What can hang from each mark:
Z_141: Z_105 Z_203
Z_620: Z_105
Z_105: Z_141 Z_296 Z_559
Z_559: Z_105 Z_203
Z_203: Z_141 Z_559 Z_620
Z_55: Z_620

Every row comes from one small tree of marks. The marks that hang from a mark follow it in brackets, in the order of their numbers. Every link used is in the known rows. Which tree was each row made from?
Known rows:
Z_141{Z_203{Z_620{Z_105}}}: [-0.48 -0.60 -0.71  0.67 -0.81  0.79 -0.94 -2.71 -1.95 -0.13 -0.55  1.18
  0.87 -2.45 -1.26 -5.11 -0.45  5.24  0.78]
Z_105{Z_141}: [-0.17  0.00  2.49 -0.53 -1.66 -0.05  0.10 -3.03 -1.01  0.55 -1.36  1.22
  1.87 -0.62  0.85 -2.35  0.07  1.37  1.32]
Z_141{Z_105{Z_296} Z_203{Z_559}}: [ 0.18  1.73 -1.02 -2.91 -1.27  2.47 -0.84 -3.40 -1.78 -0.58 -2.09  2.55
  1.43 -3.87 -0.14 -4.10 -0.42  3.33  0.72]
Z_559{Z_105{Z_141} Z_203{Z_620}}: [-1.35  0.69  0.72  0.09 -0.77  1.35  1.98 -2.82 -2.12 -0.02  0.43  0.71
  1.27  0.98  0.65 -4.62  0.87  1.33  1.43]
Z_203{Z_141 Z_559{Z_105} Z_620}: [-0.51  0.40 -1.10 -1.51 -1.73  2.61  1.41 -1.16 -1.95 -1.07 -3.30  1.03
  1.00 -4.46 -0.33 -4.99  0.33  1.39  1.23]
Z_203{Z_559 Z_620{Z_105}}: [-1.26 -0.72 -1.74 -0.01 -1.07  1.66  0.38 -0.80 -1.40 -1.12 -4.49  1.42
  1.12 -3.93 -2.83 -3.19  0.10  3.97  0.75]
Z_559{Z_203{Z_620{Z_105}}}: [-1.69 -1.17 -1.62  0.22 -0.69  1.01  0.69 -3.26 -2.05 -0.15 -1.15  0.79
  1.15  0.03 -1.75 -4.39  0.47  3.92  1.15]
Z_105{Z_296 Z_559}: [-0.04  0.70 -1.57 -0.77 -1.78  1.01  0.79 -4.77 -2.48 -0.79 -3.19  2.21
  2.19 -2.38 -1.07 -0.49 -0.81  1.54  0.66]
Z_105{Z_141 Z_559}: [-0.03  0.36  0.41  0.69 -1.60 -0.43  0.91 -2.76 -1.49  0.47 -1.54  1.94
  2.13 -1.01  0.04 -0.18  0.52  0.54  0.87]
Z_141{Z_105{Z_296 Z_559} Z_203}: [ 0.35  1.41 -2.45 -1.43 -1.38  1.79 -0.40 -4.42 -2.86 -0.43 -0.68  2.70
  1.63 -2.79 -0.59 -2.51 -0.41  3.21  0.66]
Z_141{Z_203{Z_620{Z_105{Z_559}}}}: [-0.44 -0.36 -2.39  1.46 -0.83  0.48 -0.37 -2.37 -2.34 -0.21 -0.84  1.61
  1.03 -2.58 -1.83 -3.28 -0.07  4.73  0.52]
Z_559{Z_105{Z_141 Z_296} Z_203{Z_620}}: [-1.27  1.83 -0.04 -1.16 -1.28  2.27  2.16 -4.28 -2.48 -0.50 -0.62  0.74
  1.23  1.02  1.35 -3.96  0.53  0.80  1.62]
Z_55{Z_620{Z_105{Z_141 Z_559}}}: [-0.69 -0.22 -1.75  0.57 -0.13  0.54  0.61 -1.33 -1.16 -0.39 -2.54  1.67
  1.70  0.34 -1.84 -2.15  0.48  1.73  1.12]
Z_105{Z_141 Z_296 Z_559{Z_203{Z_620}}}: [-0.64  1.58 -1.74 -0.95 -1.69  0.56  2.38 -4.08 -2.90 -0.04 -0.89  1.40
  1.58  0.06  1.11 -0.01  1.04  0.24  1.10]
Z_620{Z_105{Z_141{Z_203{Z_559}} Z_296}}: [-0.50  2.37 -1.29 -0.10 -1.25  1.80 -0.44 -3.54 -0.39  0.30 -3.54  1.87
  1.39 -0.04  1.15 -3.06  0.39  2.40  1.00]
Z_105{Z_296}: [-0.20  0.35  0.59 -1.88 -1.74  1.39 -0.01 -5.07 -1.94 -0.68 -2.97  1.49
  1.94 -1.91 -0.34 -3.03 -1.30  2.20  0.99]
Z_620{Z_105{Z_141 Z_296 Z_559}}: [-0.82  1.44 -2.85  1.15 -1.42  1.56  0.63 -4.31 -1.34 -0.29 -3.91  1.95
  1.83  0.50 -0.36 -0.43  0.51  1.38  1.13]
Z_55{Z_620}: [-0.11 -1.27  1.38 -2.04 -0.37  0.26 -0.09 -1.97 -1.75 -0.64 -1.58  1.17
  1.77 -1.76 -1.92 -4.52 -1.07  2.61  0.95]
Z_55{Z_620{Z_105{Z_559}}}: [-0.84 -0.88 -2.64  0.59  0.13  0.71  0.24 -1.73 -1.53 -0.89 -3.04  1.78
  1.75 -0.92 -3.37 -2.81 -0.25  3.08  0.78]
Z_105{Z_141{Z_203{Z_559}}}: [ 0.33  1.30  2.10 -0.61 -1.17 -0.12 -0.40 -1.96 -0.53  1.09 -1.11  1.81
  1.68 -1.49  1.82 -3.18  0.40  1.71  0.76]
Z_559{Z_203}: [-0.77 -0.68  0.87 -0.84 -0.76  0.06  0.39 -4.23 -1.62  0.72 -0.38  1.29
  1.98  0.49 -0.29 -3.95 -0.04  2.46  0.95]
Z_141{Z_203}: [ 0.42 -0.28  1.79 -0.28 -1.01 -0.11 -1.13 -3.48 -1.48  0.72  0.07  1.62
  1.71 -1.76  0.21 -4.84 -0.91  3.78  0.58]

Write each row's tree:
[ 0.34  1.95 -0.92 -0.72 -1.98  0.45  0.93 -3.45 -2.80 -0.02 -0.45  1.64
  1.30 -2.13  1.57 -0.73  0.22  1.39  0.81]
Z_105{Z_141{Z_203{Z_620}} Z_296 Z_559}
[-0.77 -0.86 -0.62 -1.99 -1.53  0.56  1.22 -3.37 -2.59  0.54  0.04  0.40
  1.11 -0.91  0.55 -5.00  0.76  2.00  1.43]
Z_559{Z_203{Z_141 Z_620}}
[-0.71  2.00  0.04 -1.60 -1.72  2.82  1.79 -1.89 -1.82 -1.56 -3.85  1.35
  1.19 -3.30  0.29 -2.68  0.10  1.06  1.17]
Z_203{Z_559{Z_105{Z_141 Z_296}} Z_620}
[-0.86  0.09 -0.16 -0.70 -1.13  2.18  1.15 -1.03 -1.93 -1.53 -3.41  1.46
  1.31 -4.69 -1.93 -4.08 -0.42  2.67  0.75]
Z_203{Z_559{Z_105} Z_620}
[-0.58  1.03 -2.15 -0.80 -1.20  1.97 -0.41 -2.29 -1.75 -0.78 -3.07  1.67
  0.94 -3.58 -0.82 -4.22 -0.32  4.33  0.59]
Z_141{Z_203{Z_559 Z_620{Z_105{Z_296}}}}
[-0.62  0.56 -1.73 -3.26 -1.56  2.32  0.72 -5.24 -2.33  0.36 -0.77  1.27
  1.50  0.14  1.06 -4.99  0.70  1.35  1.73]
Z_559{Z_203{Z_141{Z_105{Z_296}}}}
[-0.78 -0.14 -1.56 -1.54 -0.41  2.02 -0.21 -3.38 -1.48 -1.27 -3.65  1.29
  1.53 -0.57 -2.23 -4.53 -0.94  3.18  1.21]
Z_55{Z_620{Z_105{Z_296}}}
[ 0.03 -0.37 -2.53 -1.62 -1.76  1.57  0.43 -3.20 -2.43  0.04 -1.61  1.94
  1.64 -3.08 -0.94 -2.88  0.65  1.55  1.38]
Z_203{Z_141{Z_105{Z_559}}}
[-0.64  0.96 -2.05 -0.85 -1.29  0.83  1.42 -5.34 -2.55 -0.18 -1.92  2.13
  2.20 -0.04 -0.35 -0.97 -0.09  1.27  0.62]
Z_105{Z_296 Z_559{Z_203}}
[-0.83 -0.78 -1.37 -2.81 -1.53  1.71  1.02 -3.11 -2.94  0.11  0.43  0.73
  0.89 -1.64 -0.05 -5.30  1.13  2.39  1.68]
Z_559{Z_203{Z_141{Z_105} Z_620}}
[-1.27  1.08 -0.98 -1.47 -1.02  2.66  1.86 -4.64 -3.02 -1.22 -0.95  0.97
  1.30 -0.43 -0.40 -4.94 -0.35  2.27  1.30]
Z_559{Z_105{Z_296} Z_203{Z_620}}
[-0.20 -0.83 -3.09 -2.01 -1.93  1.74  1.00 -2.10 -3.39 -0.78 -1.04  1.28
  0.97 -4.88 -1.39 -2.79  0.79  2.15  1.39]
Z_203{Z_141{Z_105{Z_559}} Z_620}
[-0.88  0.54 -0.33 -0.53 -0.94  1.91  1.19 -4.38 -1.64  0.54 -0.52  1.02
  1.72  1.61  0.92 -6.38  0.48  0.98  1.49]
Z_559{Z_105 Z_203{Z_141}}
[-0.38  2.09 -2.65  1.28 -1.26  1.21  0.00 -4.21 -1.26  0.36 -2.46  2.17
  1.64  0.74  0.52 -1.43  0.48  2.10  0.94]
Z_620{Z_105{Z_141{Z_203} Z_296 Z_559}}
[-0.20  0.24 -3.69 -3.03 -2.39  2.61  1.23 -3.37 -3.71 -1.34 -1.92  1.32
  0.94 -4.75 -0.78 -2.47  0.40  1.83  1.53]
Z_203{Z_141{Z_105{Z_296 Z_559}} Z_620}
[-0.52  1.74 -0.74  0.32 -1.24  1.53 -0.75 -4.59 -0.82  0.52 -2.24  1.44
  1.40  1.02  1.25 -3.65  0.05  2.83  1.29]
Z_620{Z_105{Z_141{Z_203} Z_296}}
[-0.75  0.23 -0.73  0.24 -1.23 -0.47  2.12 -2.49 -2.48  0.44  0.22  1.31
  1.60 -0.14  0.41 -0.58  1.41  0.82  0.96]
Z_105{Z_141 Z_559{Z_203{Z_620}}}
[ 0.12  0.58 -0.88 -2.90 -1.56  2.39 -0.64 -3.75 -3.30 -0.97  0.11  1.51
  0.73 -4.22 -0.58 -4.76 -0.69  4.51  1.07]
Z_141{Z_105{Z_296} Z_203{Z_620}}
[-0.58  1.70 -0.24 -1.18 -1.25  2.88  0.79 -3.26 -1.30 -1.34 -4.76  2.09
  1.95 -2.76 -0.69 -3.83 -0.83  1.51  0.81]
Z_203{Z_559{Z_105{Z_296}}}
[ 0.37  2.00  1.88 -1.47 -1.85  0.68 -0.43 -4.71 -1.43  0.75 -0.65  1.45
  1.57 -0.29  2.72 -2.98 -0.35  1.65  1.17]
Z_105{Z_141{Z_203} Z_296}
[ 0.38  0.68  0.03  0.60 -1.43 -0.58  0.62 -2.04 -2.40  0.66  0.61  1.60
  1.37 -2.39  0.76 -1.14  0.64  1.89  0.68]
Z_105{Z_141{Z_203{Z_620}} Z_559}
[-0.81 -0.39  0.04 -0.39 -0.22  0.83 -0.07 -1.72 -0.72 -0.09 -2.39  1.01
  1.43  0.48 -1.33 -4.05  0.10  2.40  1.43]
Z_55{Z_620{Z_105{Z_141}}}
[-1.14  0.42 -3.79 -0.53  0.03  1.46  0.95 -3.53 -2.01 -0.87 -2.88  1.73
  1.74  1.13 -2.23 -2.92  0.06  2.36  0.93]
Z_55{Z_620{Z_105{Z_296 Z_559{Z_203}}}}
[-0.58  0.58 -0.22  0.60 -1.02 -0.64  1.54 -3.43 -1.68  1.15 -0.30  1.79
  2.14  1.37  0.82 -0.62  1.29  0.27  0.92]
Z_105{Z_141 Z_559{Z_203}}
